Each row was made from one walk, in order. Every step used is in the known rows, and no mark comes twice. Write each row's walk.
Known rows
devuk rore: [  1.9 -15.9 -15.4 -27.9  18.1   7.2   7.7  19.5 -12.4   4.0  22.8   1.4
 -10.3   6.8  20.2  -6.1   7.1  36.0  27.6  15.6]
rore devuk pada zufo deme: [ 31.9  -4.9 -37.1  -1.1  17.2 -67.8   0.8 -11.7  26.3  -9.7  15.7  -6.0
   8.3 -14.0   6.7  38.1  -9.8   0.7  10.2   3.8]
zufo deme rore: [  7.0 -13.3  -7.9 -56.5   0.7  -8.0 -36.5 -15.7 -36.3 -15.3  -9.1 -25.0
 -16.4   6.2 -26.0  -4.5 -15.2  23.7  -7.9  17.2]
zufo pada: [-27.4  -4.6  11.8 -14.3  -7.3 -30.5  -6.2  -9.3   4.1 -23.4   9.5  12.1
 -15.3  13.1   8.3  -2.3  21.2  40.5  33.5  18.8]
pada zufo: [  4.9  11.0  -9.0  -4.2   8.6 -19.2  12.3   0.3  11.0  -0.9   5.3   9.5
  -8.7   0.4  20.0  31.9  -7.8  16.0  24.0  28.0]
devuk pada zufo rore zeri: [-27.1   0.3  15.6  38.9  39.9  -1.1   8.1  23.3  14.9   9.9   6.7  14.1
 -11.2 -51.6  12.2  35.5  -0.3 -43.3  40.6  -9.5]
devuk pada zufo deme rore zeri: [  6.3 -16.0   1.4  -0.8  27.2 -13.3  -9.6   4.7   9.6  12.3  -1.9 -19.9
 -26.6 -42.2 -20.1  22.7  -5.1 -31.8  15.9   3.3]
rore devuk pada zufo: [ 19.4   4.4 -23.1   5.1  12.9 -48.1   7.0  16.3  53.7   0.6  16.6   0.1
  16.4 -22.0  26.6  57.4   5.2 -12.5  32.8   7.4]
devuk pada rore: [ -9.5 -12.0 -28.1 -24.4  22.6   5.2  11.4  18.8  -3.5  11.6  -3.5 -14.4
 -23.5  14.7  32.1 -11.5   1.5  -8.6  29.0  22.8]
rore pada zufo deme zeri: [ 15.3  26.7 -19.1  18.1   6.7 -33.3  -4.0 -19.8  21.0 -14.1  20.1  18.1
 -17.0 -13.2 -16.8 -17.7  18.3  19.4  20.6  22.0]
zufo pada rore: [-33.6  -7.2  -4.2 -15.5   4.9  -4.2  -0.9   2.7 -15.1 -12.8  -6.5  10.4
 -39.7  11.8   6.0 -33.0  20.2  28.7  19.2  10.4]
devuk pada: [ -4.4  -8.5 -12.2 -24.6  11.3 -21.1   6.6   7.6  14.5   1.8  12.6 -13.2
   1.5  17.5  34.0  17.6   1.4   2.9  42.4  30.4]
pada rore zufo deme zeri: [ 25.1  11.5 -48.9 -46.8  -2.8  11.0  10.0 -18.5 -11.5   4.4  12.3   0.4
 -41.6  -2.3  -9.4 -38.7 -13.8   9.3  -0.9   9.6]
deme rore devuk: [ 17.4  -3.4  -1.4 -59.4 -10.7 -10.0 -45.8  14.7  19.1 -17.8   4.4 -20.9
  14.8 -21.1 -11.6  34.3  11.5  11.7   7.2  -0.5]
zufo rore pada: [-18.0  15.6  14.7  10.2   9.3 -17.9 -16.0   9.3   3.0 -31.1   0.3  28.1
   3.5  10.3  14.5  -7.5  21.0   9.1  26.4  -1.2]
pada zufo rore devuk: [ -4.2  16.3  -4.8  11.9  16.2 -22.3 -19.3  10.3   8.5 -20.2   4.5  21.2
  12.8 -44.2   0.1  46.4  -6.4  -3.7   5.0 -17.9]
rore devuk: [ 31.6   0.1 -10.9 -47.5  -7.6 -34.0 -19.0  -1.4  24.1 -22.3  24.9  -9.6
  20.3   6.0  12.8  34.1  10.1  34.0  21.6   7.1]
pada zufo deme rore zeri: [ 17.7  -9.2   9.3 -16.7  14.5  -5.4 -20.8  -7.9  -8.1  -0.5  -1.1 -13.1
 -28.6 -36.8 -35.0  18.8  -6.4  -1.9   3.0   2.5]
zufo rore: [-27.1   1.7   5.7 -15.6  14.3   3.5 -17.5   1.0 -30.2 -19.6  -1.2   8.1
  -2.1  -4.5   6.7   7.7 -10.4  12.7  15.1   4.9]
pada zufo rore deme zeri: [-42.5  57.7  14.1  19.5   4.1  21.1 -24.1 -12.0 -23.6 -19.2   8.8  32.4
 -17.4 -74.5  -8.0   4.9  -4.4  -3.5  -0.6 -14.8]
pada zufo rore zeri: [-16.6   8.5  22.4  23.2  27.4   6.3  -3.0  10.4  -3.4  -3.4   7.0  18.4
 -13.9 -45.4  -3.0  30.9  -3.1 -14.1  26.3 -12.2]
deme zeri: [ -4.6   7.9 -11.2 -39.8  -0.5  14.0 -14.0  -7.4   2.2  -2.4  27.3 -12.4
  -7.5 -13.2  -2.4  -2.5   8.5  28.2  36.6  32.2]

Which walk is each row?
[-11.0  20.7  -9.2 -26.5   4.7   0.6   0.9  -0.2 -14.1  -8.1  -1.3  -0.8
 -27.4   3.9  40.7 -16.0   4.5  -0.5   7.3   1.5]  devuk pada rore deme
[  6.9 -11.9  27.4 -47.2   2.0  20.0 -28.9  12.3   7.0  -1.8   7.9 -23.4
 -14.6 -22.8 -13.7  19.5  15.1  -0.1  28.5   4.5]  deme rore zeri
[ 14.6  26.2  -0.4  21.7   3.9 -41.4  13.1   6.6  43.7 -13.2   7.7  31.1
  -3.6  13.1  27.3  17.3  24.4  11.3  35.7  22.0]  rore pada zufo
[ -4.2  10.5   5.0 -16.8 -24.0 -40.9  19.9  -4.9  36.2 -16.9  12.4  33.4
 -14.5  16.5  23.8   9.2  15.2  19.7  30.8   8.4]  rore zufo pada
[-47.9  36.2   8.9 -15.2 -14.9  19.4 -21.9 -17.8 -21.6 -22.5  10.4  17.4
 -49.1 -35.7  -8.6 -51.9  32.9  30.5   5.5  -7.2]  zufo pada rore deme zeri
[ -9.0  -6.6  -9.4 -22.3  -2.1 -26.0 -16.2   5.8  12.3 -23.1   6.1   7.8
 -18.8  -5.1  -1.0 -11.3  31.5  29.1  11.7 -11.1]  zufo pada rore devuk
[-12.3  38.0  -8.7 -41.3  -8.2  35.2 -18.2 -14.1 -27.2 -11.5  13.2  -0.7
 -36.0 -26.7   3.8 -35.5  12.4  23.1   1.0   1.7]  pada rore deme zeri
[ 14.6   0.8   1.5 -29.3  -3.9 -30.3 -34.5  -8.3  -2.2 -27.7  -7.2  -3.8
 -10.3  19.7 -18.0 -18.9  17.2  18.6   0.9  11.1]  zufo deme rore pada
[-31.1  48.5  20.4  17.6   3.5  -6.7 -13.6 -11.4 -28.3 -29.2  -5.5  38.2
 -11.4 -38.0  15.3  21.0 -13.9   3.1  -8.8 -16.4]  pada zufo rore deme
[ 29.6   1.2 -18.4 -28.9   2.6 -34.6 -36.9  -7.2   4.0 -16.4  -4.1 -12.0
  -0.3 -35.3 -34.3  34.2 -10.8   7.6 -18.9  -4.8]  pada zufo deme rore devuk
[ 14.5   4.7 -57.4 -30.0   9.7   3.5  20.8  -5.6   6.1  16.0  12.5  -5.7
 -38.1  -8.2   4.7 -35.1 -11.1 -19.7  13.6  12.6]  devuk pada rore zufo deme zeri
[ 26.3  -4.5 -50.0 -32.1   9.6 -24.4  31.5  -4.3   1.4   7.1  -2.4  -0.2
 -32.2  27.1  27.0 -17.9 -20.9 -15.1   4.2   8.5]  devuk pada rore zufo deme
[ -2.4   3.1  -0.6 -24.1   7.1 -16.5 -34.4   4.7  -3.8 -29.8  11.0   4.3
  21.1 -19.9  -0.1  26.9  -0.7  13.6   9.0 -17.5]  zufo rore devuk
[  1.1  22.6   9.8  11.6   1.9 -18.1 -13.5  23.4  38.2  -7.3 -13.5  19.3
  -8.7 -14.1   2.3  17.5  25.8 -12.0  19.4  14.5]  deme rore pada zufo
[ 25.2  12.3 -27.7 -42.8  -6.1   2.3  26.2   9.9  11.7   3.9  -0.6  12.1
 -27.0  23.9  32.0  -2.9  -7.0   2.1  12.0  10.1]  pada rore zufo
[ 18.3 -21.7  13.8 -53.2   5.5   1.3 -34.2 -12.8 -21.2 -10.6   5.6 -29.9
 -22.2 -13.4 -34.6   1.9   0.6  14.2   5.9   1.0]  zufo deme rore zeri
[  9.1  12.3 -11.2  34.5  23.4 -20.7  24.2  31.6  34.5   2.3  17.0  39.5
 -12.0  -2.0  26.8  -2.2  32.3  13.5  33.9   8.6]  devuk rore pada zufo
[  9.5  11.9 -31.6  30.9  26.7 -13.4   7.9   4.8  11.7   0.9  29.8  27.3
 -25.6 -29.2 -16.7 -36.8  26.3  21.6  19.3   8.9]  devuk rore pada zufo deme zeri
[-20.2 -14.3  17.5 -10.5   9.1   5.2  -0.4   4.5  -0.2  -6.8   8.4   4.9
 -47.4  -7.6  -3.0 -26.6  36.4  19.3  32.9  -5.8]  zufo pada rore zeri
[-41.8  43.7  19.7 -16.8  -4.6  26.6 -38.3 -17.8 -36.4 -29.3  16.4  16.2
  -9.7 -51.5  -6.3 -13.0   2.7  13.9   1.9 -13.9]  zufo rore deme zeri
[ -5.0   3.7 -16.4  12.3  20.4 -27.3  21.8  12.1  27.5  11.7   4.8   3.0
  -4.3  -5.0  33.8  35.6  -5.8 -13.9  38.8  30.1]  devuk pada zufo
[ 16.5  11.3  -1.2 -53.3 -19.9   0.5  -5.6  14.9  24.0  -1.2  -5.4   3.7
  -8.2  -1.5  11.5  26.0  -5.5  -8.4  12.1  11.9]  deme rore zufo
[ 14.1 -11.5   0.0 -36.9  16.1  23.0   1.2   8.1  -6.4   4.3  12.1 -14.5
 -33.0   2.6   9.1  -9.3  13.7  11.8  28.7   3.4]  pada rore zeri
[ -1.1  17.0   3.0 -29.6  -1.0   3.5  -3.0   1.3 -23.2 -15.0  24.3  16.0
 -13.5  -3.3  28.0  -9.4  10.3  42.9   6.1  -6.8]  devuk rore deme
[-23.4  30.5 -15.9 -25.3   4.5  28.7  -9.3  -1.0  -9.7   1.3  13.2  -6.1
 -33.3 -31.5  17.8 -32.1  14.6  -7.0  15.2   3.8]  devuk pada rore deme zeri
